Each row comes from the steps of one path. Every step used is in the known rows, and no mark comes twice. Write the path behind each row, first mark first.
(in the rows, 128 means zero)
Known rows:
u -> z -> c: [119 105 162 165 166 130  91 173 154  73 115  69 173 119  97 126 165 130
 110 205  94 166 131 120  61 177 121  20 171  40 113 184 112 145 197 158
 111]
u -> z: [153  88 129 148 154 133  79 153 138 188 117  63 158 158  77 146 136 119
  93 147 110 175 111 141  80 162 110   7 131  61 130 157  82 137 157 172
  98]
q -> l -> n -> g -> u: [110 158  96  79 150 149 139  97 230 161 179 127 119 109 121 112 158 126
 129  78 153 156 131 165  95 163 156 135 135 131 116 155 106 157  98 119
 109]
c -> z -> u: [166 116 119 155 168 186  64 132 148 128 137  85 184 125 162 103 141 125
 117 217 165 157  67 169 146 139 129  34 125  91 189 151  85 132 129 176
 123]
l -> n: [132 130 124 123 111 133 126 134 103 153 129  80 124 153 121 121 148 107
 144 140 133 176 128 167 117 152 123 131 129 126 101 125  92 119 139  93
 125]
j -> g -> n -> w -> d: [172 118  77 126 125 138 105 134 126 124 126  86 116 110 158 137 141 150
  83  49  65 108 118 122 146 140 116 138  86 163 146 116 147 136 109 139
 158]
d -> g -> n -> l -> a: [130 102 134 147 135 138 146 123 116  74 119 142 120 145 134 113 125 133
 187 149 150 130 154 143 177  89 160 195 149 152  80 114 119 132 140  80
 178]
w -> n -> g -> u: [120 144  79 104 129 180 101  94 229 143 183 100 116  95  96  99 146 127
 118  70 150 159 123 182  83 171 149 156 122 134 111 168 102 185  94  94
 107]
a -> l -> d: [149 144 117 139 147 110 142 136  28 149 117 166 106 103 147 107 105 142
 127 141 117 120 168  62  91 132 163  86 147 123 155 101 141  99 145 139
 135]
a -> l -> n -> w -> d -> g -> u -> z: [124 109  83 121 191 135 100 109 183 188 146 131 114 103 109 115 142 131
  96  50 111 147 121 165  93 161 139  39 137  88 111 166  75 173 113 203
 133]
c -> z: [170 124  84 144 132 151  46 134 104 169 138  94 151 143 139 144 130 109
 111 199 159 160  58 169 138 149 101  21 119 112 189 125  88 146 134 152
 100]
w -> d: [191 110  69 137 150 132 104 152  93 108 132  59 158 153 144 120 126 156
  95  74  73 137 103 128 116 126 129  96  79 132 179 127 148 110 108 142
 135]
a -> l -> n -> w -> d -> g: [121 115  98 142 136 129 160 123 110 140 128 140 112 134 167 112 120 146
  81  70 108 113 152 118 157 116  95  93  94 159 135 115 154 162  92 165
 175]
g -> n -> w -> p -> l: [ 73 138 113 139  85 150 112 126 139 111 102 118 126 100 108 145  79 139
 122 171 172 116  90 178 137 118  92 150 161 124 154 138 129 125 124 126
 130]
d -> g -> n -> l: [131 126 137 156 122 149 122 115 146 132 123 125 116 120 121 145 138 128
 123 152 155 116 150 133 145 133 109 143 140 132 114 140 132 175 162  95
 134]
a -> l -> d -> g -> q: [133 105 108 136 157  98 143 120 103 135 139 173 149 125 101 126 138 115
 121 134 109 118 167 125 169 139 113 123 107 144 126 150 131 134 122 161
  86]
w -> d -> g: [139 107  79 152 126 122 150 135 118 133 132  91 158 173 136 116 129 140
  82  90 102 133 136 134 152 109  98  79  66 147 160 143 163 171  92 169
 159]
n -> g -> a -> l -> p: [105 138 197  76 104 127 140 123 136 104  94 193  98 161 149 104 104 156
 172 167 142 135 133  87  73  78 141 169 127 124 136  96 116  93 134 103
  61]
j -> g -> q -> l -> d: [141 146 111 100 141  73 173 134  95 182 150 142 145  78 125 139 122  95
 128 141 107 110 145  80 133 138 152 110 158 117 152 112 144  77 125 160
 102]
a -> l -> n -> g: [119 130 163  94  90 150 152 121 151 195 153 163  66 127 134 118 137 143
 105 139 136 161 194  85 104 151 100  78 138 148  94  96 131 147 125  97
 115]
a -> l: [120 158 166 138 159 156 176 129  68 141 133 195 129 119 159 135  97 152
  97 148 161 147 120  62 105 136  98  99 183 115 162 110 126 102 141 124
 125]
l -> d -> g -> a: [137 129 136 155 112 102 124 120  89  65 141 152 145 174 101 131 154 114
 180 117 123 100 105 144 184 104 165 197  68 144 101 130 162 132 119 124
 192]
n -> l -> d -> g -> a: [136 127 144 155 116 107 123 116  97  60 143 161 133 163 104 132 153 119
 179 119 127  89 111 133 185 102 167 203  77 146  96 121 167 132 124 117
 193]
p -> l -> n -> w -> d: [156 112  73 133 149 139 103 140  91 112 131  86 110 100 159 121 121 154
 101  62  88 108 116 149 147 148 120 118 102 145 139  99 140 105 104 139
 175]
l -> d -> g: [121 114  94 158 110 102 150 133  93 153 114 107 142 164 117 108 132 119
 109 141 121 129 177 122 138 117 128  76  78 143 139 137 157 173 118 161
 153]
j -> z: [159 128 122 154 147 147 123 152 166 132 128  60 145 123 127 163 148 112
 141 200 142 138  79 108 203 117 111  89 153  96 154 133 103 141 115 128
 118]
q -> g -> a: [140 160 180 112 114 109 117 140 123  98 149 124 169 170  92 165 158 129
 171  94 141 130  69 143 153 122 146 206 103 145 105 129 148  74 143  92
 180]
j -> g -> u -> z -> c: [ 98 128 138 137 163 134 113 149 206  83 144  87 168 100  91 121 190 127
 104 168  97 172 117 126  69 183 135  53 168  59 108 196 106 171 172 169
 124]
n -> g -> u: [124 141  89 103 148 164 113 107 227 131 164 109 135 139 106 111 165 146
 112  84 141 157 131 156  92 162 153 129  94 142 133 165 119 178 102 121
 108]
d -> g -> u -> z: [124 104  87 136 177 135  93 120 198 182 141  88 158 145  73 126 152 117
  98  95 126 169 108 182  89 161 134  31 118  76 124 193  75 186 124 196
 113]
d -> g -> q -> l: [109 143 149 111 178  97 201 128 150 168 163 159 190 100 131 167 102  88
 112 146 158 121 104 120 164 136  87 108 191  92 158 144 132  81 116 162
  79]
j -> g -> q -> l: [109 161 160  84 149 102 218 127 164 188 180 161 183  85 126 180 120  85
  99 148 147 133  87  89 166 146  83 132 199 107 158 126 130  70 113 153
  81]

Which path is each row?
[106 131 173  89 122 120 141 121 121  84  85 192  99 152 172  99  98 160
 163 129 126 111 124  98  94  67 142 179 114 134 143  94 123  95 119 127
  87] => n -> w -> d -> g -> a -> l -> p
[169 124  99 148 127 109  91 132  76 136 109 107  99  98 120 117 133 128
 152 147 110 101 179 110 106 137 180 124 125 128 126 117 138 131 168 108
 131] => g -> n -> l -> d
[110 131 113 152 124 107 177 123  73 162 122 166 122 137 137 106 114 130
 104 137 134 121 182  88 135 113 122  72 113 142 144 124 158 163 118 166
 159] => a -> l -> d -> g
[147 122 116 152 128 143 116 116 141 127 128 120 112 114 130 138 135 137
 119 125 134 108 148 132 147 126 115 138 129 137 123 137 141 171 151 105
 141] => w -> d -> g -> n -> l
[ 83 117  91 153  92 107 147 126 107 142 104 127 121 130 117 109 104 128
 108 147 138 104 167 135 148 104 118  92  98 148 142 129 163 169 105 170
 162] => n -> w -> p -> l -> d -> g
[120 129 124 148 121 120 130 110  99  58 159 163 128 142 117 139 146 125
 167  82 129  87  82 174 222 114 134 210  81 153  92 118 163 125  96 128
 227] => p -> l -> n -> w -> d -> g -> a
[113 111 127 119  63 137  77 133 205 102  52  80 113 170 144 123 100 137
 114 117 103 123 117 151  68  66 125 170 108 149 149 152 114 158 121 115
  52] => d -> g -> n -> w -> p
[148  84  91 137 162 115 118 128 141 108 138 125 161 140 110 135 146 126
  99  91  84 112 140 154 184 141  94 134  73 154 130 154 136 140 103 162
  92] => n -> w -> d -> g -> q
[140 122 129 143 121 118 119 115 111  55 149 147 130 165 126 133 156 125
 166  67 108  94  88 162 200 106 146 213  65 157  91 120 157 128 100 122
 203] => l -> n -> w -> d -> g -> a
[122 106 140 114  77 146  74 151 194  86  52  62 124 182 148 120  96 150
 103 124  98 132 102 126  45  70 132 159 106 142 166 131 116 124 117 112
  42] => n -> w -> p
[ 93 126 136 143 130 157 120 132 105 127 116 112 100  96 137 139 126 126
 116 138 156 119 130 160 156 176  98 140 144 138  96  97 113 115 133 109
 173] => p -> l -> n -> w
[113 137  78 149  76 107 116 108 120 157 107 123 122 120 101 129 118 107
 149 146 139 119 155 183 149 112 124 135 124 136 126 173 129 185 141 134
 135] => w -> p -> l -> d -> g -> n
[130 144 146 129  94 152 140 114 160 151 140 126 107 105 117 157 156 124
 109 154 144 129 133 103 146 143 104 166 148 147 113 122 130 164 158  85
 137] => j -> g -> n -> l
[103 137 175  88 119 130 148 134 117 127  75 156 118 159 160 100  90 154
 145 182 146 156 136  91  49  87 125 129 143 111 166 107  98  94 142 117
  41] => a -> l -> p
[133 101  88 154 132 130 140 135 126 123 120  97 141 158 151 118 127 146
  73  76  99 113 144 128 157 116  95  88  64 158 150 129 164 170  91 169
 168] => n -> w -> d -> g
[124 118 118 160 122 135  98 125 124 130  89 113 105 114 141 138 136 123
 115 114 123  94 166 145 147 150 118 139 107 151 105 133 129 168 147 123
 151] => l -> d -> g -> n -> w
[122 141 156  92 153 120 173 123 174 188 183 153 154  60 121 161  94  88
 115 140 153 125 115 117 136 156  90 118 212  89 135 130 124  76 116 123
  58] => w -> n -> g -> q -> l
[128 147 153 106 186 104 181 136 141 158 161 145 192  93 131 172 102  92
 120 151 152 126  88 116 146 147 100 119 202  83 163 138 122  54 129 145
  64] => g -> q -> l
[186 108  72 142 150 140  79 141 110 104 113  75 123 116 162 131 129 155
  99  51  69 102 119 142 132 140 127 129  87 146 151 124 140 125 120 133
 146] => g -> n -> w -> d
[128 142 146 144 124  93 148 117  95  81 151 168 151 153 112 141 139 105
 180 118 136  91  96 133 187 100 162 191 102 130 110 125 166 112 115 132
 188] => q -> l -> d -> g -> a
[106 130 144 134 183 124  92 160 201  88 133  74 177 101  90 122 180 135
 116 154 105 170 123 142  48 183 143  38 176  51 110 204 105 148 188 164
 119] => q -> g -> u -> z -> c
[142 128 171 114  88 134 107 118 144  88 163 150 107 167  98 139 170 123
 180 119 125 127 115 142 163 131 149 201  87 149  67 110 143 121 123  76
 160] => l -> n -> g -> a
[116 154 149 115 131 140 165 120  75 165 139 164  96 117 151 120 122 123
 136 136 151 166 135 120 114 147 115 124 179 124 108 105  93 105 139 100
 133] => a -> l -> n
[113 121 127 114  70 126  90 126 174 113  54 124  88 141 159 113  87 144
 120 112 101 107 139 120  60  61 142 162 128 151 151 137 120 148 123 124
  60] => a -> l -> d -> g -> n -> w -> p
[120 160 164 115 129 134 156 110  71 127 152 191  95 121 143 127 133 118
 170 122 151 148 109 129 140 136 136 179 170 128  87 102 101  92 136  88
 158] => g -> a -> l -> n
[148 125 174 126  98 140 104 125 147  74 157 147 128 176  96 148 163 134
 162 126 126 120 105 123 161 127 143 191  77 145  92 117 159 122 124  86
 156] => n -> g -> a
[119 114  99 159 102 120 141 119 105 155 130 113 110 115 115 100 117 113
 113 134 134 114 180 123 132 120 128 104 110 139 117 126 151 179 120 132
 156] => w -> n -> l -> d -> g
[155 136 107 117 167  74 146 140  79 161 137 132 151  84 127 133 109 100
 144 143 112 105 146  99 119 139 165 101 160 100 156 120 138  65 137 155
  92] => g -> q -> l -> d
[113 136 173 130 143 153 125 124  99 106 116 167  81 106 166 135 130 134
 132 105 139 109 125 117 139 153 123 176 149 145  85  85 111 101 137  96
 162] => g -> a -> l -> n -> w
[108 180 194 115 118 144 201 106  86 117 170 248 115 117 143 154 130 139
 123 125 154 128  81  49 162 121 110 190 167 146 127  93 145 101 121 115
 177] => j -> g -> a -> l
[117 129 167  78  94 118 104 134 176 140  70  95 112 149 129 115 120 143
 167 171 142 141 153 134  58  91 139 160 127 125 134 123  99 114 169  86
  44] => q -> g -> n -> l -> p
[121 116 145 137 131 152 105 139 121 124 100  90 102 128 151 131 140 126
 114 118 126 129 139 144 124 163 115 144 121 143  95 100 105 119 138 100
 140] => l -> n -> w
[154 150 132 138 145 104 134 126  25 111 130 193 105 106 139 114 116 137
 162 127 117 101 143  72 117 121 184 141 138 127 135  97 149  86 142 128
 159] => g -> a -> l -> d
[129 113 145 100  77 146 125 130 171 186 145 103  86 153 113 119 155 132
 110 142 123 168 190 117 108 155 106  83 103 149  90 109 130 156 125  92
 111] => l -> n -> g
[148 161 141 120 139  91 141 132  36 138 133 190 107 101 134 120 118 142
 158 110 121 104 147  68 111 121 181 135 143 135 132  96 153  75 146 129
 167] => q -> g -> a -> l -> d
[149 148 112 124 151  84 154 146  69 168 128 114 144  95 142 128 100 107
 136 147 124 113 142  88  99 131 167  81 163  96 166 109 146  73 138 150
 122] => q -> l -> d
[ 91 112 114 136 106 139 135 129 111  61 104 139 125 127 124 115  85 138
 189 162 163 128 113 179 173  80 149 204 166 146 106 116 115 100 117  99
 174] => g -> n -> w -> p -> l -> a
[132 114 136 120  62 177 105 122 178 183 165  88  89 104  96 114 117 120
  94 133 136 160 165 129  91 163  91 106 131 132  95 120 128 168 114  69
 102] => w -> n -> g
[135 122 135 156 131 156  84 133 132 115  90  98 119 117 141 153 137 128
 113 122 129 110 133 150 134 164 109 155 123 139 111 133 113 143 158 101
 133] => g -> n -> w
[118 183 202 111 147 129 173 123  79 124 155 230 129 118 141 154 115 152
 140 104 165 125  90  72 135 121 123 167 176 133 129 104 143  68 143 109
 171] => q -> g -> a -> l
[147  97 113 144 141 133 140 125 111  69 124 136 116 139 144 107 122 142
 183 122 130 122 151 143 178  83 166 191 138 156  90 111 127 128 129  90
 183] => w -> d -> g -> n -> l -> a
[ 96 126 163  69 133  90 166 133 174 146  96 131 162 145 141 122  94 109
 156 181 143 137 125 131  91  86 118 135 149  95 163 131 102  78 124 144
   8] => d -> g -> q -> l -> p
[112 114 144  86  90 123  97 137 204 111  74  93 112 143 153 125  94 125
 126 114 101 125 104 143  64  77 133 178 145 134 142 128  98  97 112 114
  23] => g -> q -> l -> n -> w -> p
[ 89 121  85 152  88 102 154 125 101 149 113 123 133 141 106 107 105 124
 115 156 141 118 161 140 145  99 119  86  99 141 150 138 162 170 105 170
 157] => w -> p -> l -> d -> g
